(in the rows, 128 means zero)
Known rows, with every step that occurs
bolad-nivafi-teto-zaziz-ribu-kude: [ 50 171 143 128 107 168 181  83 207 157 109 162 120 150 144 104  99  98
  82 124  84]
remo-teto-zaziz-bolad-nivafi: [ 86 137 117 132 105 167 197 141 150 152 139 134 117 126 182  56 138  70
  88 114 108]
pomar-remo: [132 128 120 116  89 154 185 157 177 145 160 158 110 157 101  93 139 105
 130 137 101]
kude-ribu: [ 98 136 120 104  62 150 152 135 193 142 148 142 137 129 107  79 144  96
 106 130  98]
nivafi-zaziz-kude-ribu: [ 83 147 130  77 111 163 172  99 194 130 134 143 126 111  96 104 113  88
 109 118 117]
teto-zaziz-kude-ribu: [119 138 151  91  78 144 173 121 206 123 130 117 131 102 131  83 135 105
 100 128 139]
ribu-kude: [ 91 123 106 105  83 136 159 122 172 170 147 158 125 161  94 106 130 126
  90 147  81]
pomar-remo-teto-zaziz-kude: [155 130 135 107 111 158 211 162 163 141 144 112 106 115 145  81 128 110
 121 103 130]
bolad-teto-zaziz: [108 136 136 150  96 137 183 146 196 127 137 139  99 131 136  81 148  81
  97 118 113]
nivafi-teto-zaziz-ribu-kude: [ 78 131 128 117  93 144 167 113 213 149 113 150 115 141 136 106 103 109
  91 116  85]
remo-zaziz-bolad: [103 100  82 131  90 138 170 134 143 136 144 141 110 136 151  79 151  73
 102 134 111]
pomar-remo-teto-zaziz: [150 121 125 127 107 157 198 171 161 149 149 120  99 130 145  70 135 103
 125 108 108]
bolad-zaziz: [ 97 125 115 118  98 141 164 114 161 127 156 159 125 163 111  91 143  80
 102 140  94]
teto-zaziz-ribu: [114 110 119 114  70 135 156 131 232 132 134 150 125 124 155  95 136  99
 101 134 103]
remo-teto-zaziz-ribu-kude: [109 111 108 110  91 143 163 131 190 161 133 124 122 112 169  92 119 119
  86 109  97]
teto-zaziz: [119 112 122 121  77 132 166 146 191 140 141 146 118 137 132  77 146 100
 102 141 102]
nivafi-zaziz: [ 84 120 101 107 111 149 164 123 179 146 144 172 113 149  95 100 129  84
 112 133  79]
remo-teto-zaziz-bolad: [110 108 103 123  96 148 186 161 153 147 147 127 115 121 172  59 142  80
  94 112 108]
nivafi-teto: [ 79 131 124 121  87 149 178 155 183 150 135 170 122 162  96  83 128  94
 105 123  75]
nivafi-teto-zaziz-kude: [ 97 137 152 107 100 143 194 139 195 130 121 143 121 131 119  84 118 102
 100 118 111]
pomar-remo-zaziz-teto: [132 106 106 128 106 151 197 144 160 137 139 102  89 130 138 100 135  92
 133 118 113]
remo-zaziz: [121 100  95 133  86 128 158 142 157 141 143 138 117 138 128  86 151  97
 106 137  96]
nivafi-teto-zaziz: [ 91 127 134 131  93 141 179 150 189 139 123 150 114 147 120  75 129  92
 105 122  86]

Rows
[140 121 111 126 111 166 206 167 147 144 151 122  96 128 165  66 135  83
 123 108 120]
pomar-remo-teto-zaziz-bolad
[139 125 119 117 108 160 184 137 180 159 139 121 101 122 160 100 109 121
 112 102 107]
pomar-remo-teto-zaziz-ribu-kude
[124 121 140  94  85 130 183 134 200 128 136 136 129 121 129  89 139 111
  98 136 126]
teto-zaziz-kude
[ 55 158 120 124 122 172 180  94 179 154 136 182 117 157 110  95 121  73
  99 133  77]
bolad-nivafi-zaziz
[101 154 142  87  97 157 172  87 173 112 148 130 138 126 109  97 129  82
  98 125 133]
bolad-zaziz-kude-ribu
[ 78 115 116 108 105 149 182 109 170 125 147 126 114 147 122  99 132  72
 102 127  99]
bolad-zaziz-teto
[123 127 121 102  86 140 165 116 172 124 134 110 131 102 132  91 140 100
 102 125 137]
remo-zaziz-kude-ribu
[134 118  94 123 101 151 169 107 175 149 138 134  98 136 141 122 121 115
 120 124 109]
pomar-remo-zaziz-ribu-kude
[ 67 123  95  95 110 153 153  81 206 155 131 170 117 140 114 136 102 100
  98 127  79]
nivafi-zaziz-ribu-kude
[ 94 154 115 151 127 181 213 123 135 142 130 142  89 150 147  84 124  61
 123 113 111]
pomar-remo-zaziz-bolad-nivafi-teto
[138 124 114 122 102 162 195 177 152 157 160 135 108 141 123  76 138 105
 127 110  97]
pomar-remo-teto
[105 144 138  78  73 150 172 122 199 129 145 135 147 112 103  90 134 106
 101 128 133]
zaziz-kude-ribu
[ 73 134 107 137  95 158 190 143 174 132 153 161 108 142 133  81 150  56
  94 118 116]
zaziz-bolad-teto
[112 143 105 141 117 175 203 116 138 141 143 142  94 149 155  89 138  68
 121 129 120]
pomar-remo-zaziz-bolad-nivafi
[ 63 117  90 106 119 157 177 115 165 141 145 174 106 146 120  95 127  59
 106 128  94]
nivafi-zaziz-bolad
[148 121 120 122 100 161 190 159 191 142 145 126 105 117 167  84 126 103
 121 102 114]
pomar-remo-teto-zaziz-ribu
[ 66 169 148 142 103 168 191 117 187 148 119 160 118 157 130  74 124  80
  94 127  83]
bolad-nivafi-teto-zaziz
[ 38 165 120 130 105 180 201 116 165 149 134 179 121 163 134  76 126  57
  90 125  89]
zaziz-bolad-nivafi-teto
[ 62 110 104 100 120 158 181 121 188 143 132 136 102 133 111 106 115  74
 114 118  83]
nivafi-zaziz-teto
[ 41 160 112 109 121 176 167  58 205 162 124 180 120 148 127 127  99  89
  87 130  76]
bolad-nivafi-zaziz-ribu-kude
